Each row comes from the steps of one path. Every step used is in the known rows, and no mark comes twice. Write the path behind each row, first mark first.
Known rows:
sezosa lelap pilid bitifi tegup gufivek sazum sares:  .41 -.10  .64  .13 -.14 -.82 -.31 -.31  .14  .22 -.38 -.28 -.21  .84  .30  .02 -.11  .26 -.04 -.44 -.25 -.20 -.06
lelap pilid bitifi tegup gufivek:  .57  .17  .43  .28 -.23 -.40 -.33 -.29 -.16  .23 -.47 -.38 -.48  .39  .21 -.02  .05 -.11 -.18 -.49 -.37  .07 -.01
sares sazum gufivek tegup:  .27 -.29  .01  .50 -.23 -.02  .28 -.27  .07  .51  .02 -.11 -.22  .26  .09  .38  .39  .08  .00 -.33 -.50  .03 -.13
fevel sazum:  .21 -.58 -.20  .35  .17 -.02 -.05 -.27  .07  .35 -.19 -.21 -.29 -.08  .11  .07  .06  .11  .26 -.18 -.26  .13  .01
tegup bitifi pilid lelap:  .37 -.20  .17  .16 -.05  .34 -.30 -.28  .17  .22 -.15 -.24 -.54  .31  .13 -.05 -.05 -.26 -.26 -.68 -.46  .06 -.04
gufivek sazum sares:  .09 -.35  .13  .56  .11 -.44 -.01 -.30  .31  .20 -.01 -.14 -.11  .26  .29  .45 -.43  .20  .16 -.29 -.27 -.10 -.10
bitifi pilid lelap guzib:  .38 -.43  .29  .45 -.04  .41 -.01 -.22 -.27  .18 -.34 -.26 -.49  .06 -.11  .43  .01 -.37  .16 -.55 -.56  .15 -.12
lelap sezosa:  .26 -.27  .04  .56  .01  .09  .10 -.23  .12  .35 -.27 -.09 -.33 -.39  .27  .30 -.29 -.15 -.02 -.28 -.37  .00 -.10
tegup bitifi:  .23 -.11 -.02  .41 -.15  .11  .11 -.26  .34  .35 -.16 -.22 -.37  .05  .21  .09 -.05 -.25 -.01 -.53 -.31  .09  .02
pilid lelap:  .24 -.36 -.01  .32  .02  .22 -.19 -.24 -.07  .24 -.13 -.20 -.41  .13  .11  .14 -.28 -.04  .13 -.33 -.61  .00 -.14
sezosa lelap guzib:  .22 -.54  .11  .46 -.21  .11  .32 -.17 -.19  .37 -.53 -.20 -.27 -.10  .01  .26  .16 -.19  .56 -.36 -.44  .07 -.07
timu pilid bitifi tegup:  .61  .18  .13 -.09  .00 -.26 -.23 -.32 -.45  .25 -.35 -.31 -.45  .11  .13 -.06 -.24 -.02 -.34 -.44 -.36  .34  .06
pilid lelap sezosa:  .31 -.35  .18  .36  .04  .27 -.10 -.22  .04  .28 -.22 -.09 -.42 -.13  .17  .24 -.35 -.13 -.09 -.31 -.56 -.07 -.16
sazum sares:  .10 -.33 -.03  .70  .18 -.17  .08 -.27  .35  .40 -.06 -.13 -.23  .15  .20  .40 -.42  .09  .20 -.24 -.38  .13 -.22
sazum gufivek tegup lelap pilid bitifi:  .43 -.09  .38 -.04 -.06  .14  .12 -.31  .06  .58 -.27 -.29 -.41  .70 -.10  .22 -.17 -.28 -.30 -.53 -.59  .02 -.10
pilid bitifi:  .33 -.08  .01  .29 -.02 -.01 -.06 -.25 -.13  .34 -.26 -.29 -.32  .05  .11  .03 -.38 -.11 -.04 -.39 -.34  .21 -.08
sezosa lelap pilid:  .18 -.33  .08  .21 -.09  .05  .12 -.25  .07  .50 -.38 -.22 -.27  .21  .08  .06 -.04 -.08  .37 -.30 -.40 -.16 -.05
tegup lelap pilid:  .25 -.32  .07  .34  .06  .29 -.02 -.28  .01  .31 -.25 -.25 -.43  .21  .00  .20 -.20 -.25  .12 -.40 -.55 -.11 -.07
lelap pilid:  .20 -.17  .08  .45  .03  .13  .12 -.28  .10  .41 -.21 -.26 -.32  .09  .04  .38 -.24 -.23  .22 -.30 -.40 -.05 -.04
bitifi tegup:  .36 -.09 -.05  .31 -.10 -.07 -.06 -.23 -.17  .22 -.31 -.23 -.38  .05  .34  .20 -.14 -.04  .04 -.31 -.45  .16  .03
gufivek tegup lelap guzib:  .28 -.46  .19  .59 -.22  .36  .35 -.24 -.16  .29 -.39 -.16 -.46  .15 -.06  .46  .23 -.48  .12 -.47 -.66  .11 -.04
sazum gufivek tegup bitifi pilid lelap sezosa:  .48 -.20  .49  .07 -.13  .27  .07 -.28  .42  .50 -.18 -.09 -.52  .35  .19  .26  .07 -.33 -.66 -.69 -.52 -.05 -.10
sezosa lelap:  .16 -.46 -.14  .26 -.15 -.08  .06 -.21 -.02  .42 -.38 -.15 -.24 -.01  .27 -.14  .02  .11  .36 -.29 -.40 -.05 -.06

Which path is each row?
 .56 -.12  .23  .08 -.04  .14 -.20 -.21 -.21  .19 -.45 -.17 -.51  .04  .25 -.02 -.30 -.17 -.42 -.46 -.54  .11 -.05 | pilid bitifi tegup lelap sezosa
 .50  .10  .11  .09 -.11 -.10 -.17 -.24 -.30  .25 -.36 -.31 -.39  .22  .25  .04 -.30 -.07 -.17 -.40 -.40  .28  .02 | pilid bitifi tegup
 .36 -.15  .25  .17 -.20  .35 -.12 -.31  .21  .32 -.13 -.18 -.57  .52  .14  .02  .15 -.36 -.43 -.69 -.51  .05  .01 | gufivek tegup bitifi pilid lelap
 .45 -.30  .56  .19 -.22  .39  .28 -.25  .15  .44 -.27 -.24 -.51  .52 -.12  .53  .34 -.52 -.21 -.77 -.60  .13 -.07 | sazum gufivek tegup bitifi pilid lelap guzib
 .35  .03  .22  .23  .02  .09  .02 -.28 -.05  .42 -.27 -.35 -.34  .27 -.05  .18 -.41 -.26  .00 -.39 -.34  .10 -.06 | lelap pilid bitifi
 .40 -.30  .38  .36 -.13  .48  .02 -.22 -.05  .20 -.32 -.28 -.54  .20 -.11  .34  .10 -.52  .01 -.71 -.49  .16 -.05 | tegup bitifi pilid lelap guzib
 .40 -.11  .17  .35 -.27  .13  .14 -.31  .30  .44 -.02 -.17 -.38  .38  .11  .13  .56 -.18 -.40 -.71 -.29  .10 -.02 | sares sazum gufivek tegup bitifi pilid
 .45 -.09  .13  .54 -.26 -.45 -.32 -.26 -.12  .14 -.41 -.26 -.45  .05  .43  .01  .23  .05 -.01 -.41 -.41  .05 -.02 | bitifi tegup gufivek
 .31 -.20  .35  .56 -.09 -.81 -.30 -.31  .20  .06 -.18 -.20 -.23  .43  .47  .29 -.08  .30 -.02 -.37 -.29 -.11 -.06 | bitifi tegup gufivek sazum sares
 .39 -.15  .16  .15 -.01  .20 -.11 -.27 -.13  .23 -.35 -.28 -.49  .37  .09  .19 -.14 -.23  .01 -.41 -.59 -.05  .01 | bitifi tegup lelap pilid
 .23 -.04  .08  .43 -.33  .12  .31 -.30  .42  .46 -.14 -.14 -.40  .30  .24  .16  .18 -.39 -.22 -.54 -.38  .08  .09 | gufivek tegup bitifi
 .29 -.29  .20  .59 -.24 -.64 -.29 -.31  .01  .03 -.23 -.23 -.25  .01  .40  .09  .10  .14  .08 -.44 -.24 -.26  .02 | tegup gufivek sazum
 .38 -.10  .22  .11  .05  .23 -.13 -.28 -.13  .33 -.31 -.33 -.44  .38 -.09  .02 -.37 -.27 -.10 -.48 -.48  .05 -.07 | tegup lelap pilid bitifi
 .25 -.27  .06  .35 -.17 -.09  .38 -.29  .26  .63 -.13 -.14 -.27  .27  .20  .46  .09 -.10 -.08 -.37 -.54  .04 -.08 | sazum gufivek tegup
 .49  .06  .27 -.17 -.16 -.08 -.09 -.23 -.26  .39 -.52 -.33 -.36  .51  .14 -.08 -.18 -.10 -.02 -.40 -.40  .09  .04 | sezosa lelap pilid bitifi tegup
 .42 -.15  .41  .22 -.18  .38 -.03 -.28  .32  .36 -.22 -.07 -.57  .25  .21  .12  .04 -.43 -.61 -.64 -.48 -.02 -.03 | gufivek tegup bitifi pilid lelap sezosa
 .33 -.04  .13  .38 -.27  .14  .13 -.33  .33  .41 -.19 -.17 -.49  .29  .24  .07  .28 -.44 -.44 -.70 -.29  .13  .10 | gufivek tegup bitifi pilid
 .33 -.13  .22  .00 -.09  .01  .01 -.25 -.08  .50 -.43 -.31 -.29  .37  .00 -.10 -.26 -.11  .13 -.39 -.34 -.01 -.06 | sezosa lelap pilid bitifi
 .43 -.22  .29  .15 -.21  .31 -.11 -.29  .18  .36  .04 -.17 -.47  .61  .02  .07  .43 -.10 -.40 -.70 -.52  .02 -.10 | sares sazum gufivek tegup bitifi pilid lelap
 .31 -.12  .13  .39 -.34  .09  .33 -.28  .38  .53  .03 -.14 -.29  .40  .08  .24  .47 -.12 -.19 -.56 -.39  .04 -.04 | sares sazum gufivek tegup bitifi
 .29 -.10  .18  .24 -.29  .02  .39 -.29  .55  .62 -.10 -.17 -.34  .42  .20  .31  .21 -.28 -.27 -.59 -.43  .05  .01 | sazum gufivek tegup bitifi
 .44 -.11  .33  .11 -.10  .20  .06 -.30 -.09  .46 -.12 -.26 -.36  .67 -.21  .14  .11 -.12 -.22 -.50 -.54  .01 -.14 | sares sazum gufivek tegup lelap pilid bitifi
 .38 -.08  .22  .21 -.22  .05  .21 -.32  .46  .54 -.15 -.20 -.43  .39  .22  .22  .31 -.32 -.47 -.75 -.33  .11  .03 | sazum gufivek tegup bitifi pilid
 .66  .16  .29  .16 -.17 -.62 -.48 -.35 -.36  .16 -.45 -.33 -.52  .11  .23 -.23  .16  .06 -.37 -.52 -.34  .22  .00 | timu pilid bitifi tegup gufivek
 .51 -.11  .07  .02 -.06  .09 -.31 -.24 -.35  .14 -.39 -.29 -.51  .32  .19 -.14 -.22 -.09 -.24 -.49 -.58  .18 -.01 | pilid bitifi tegup lelap
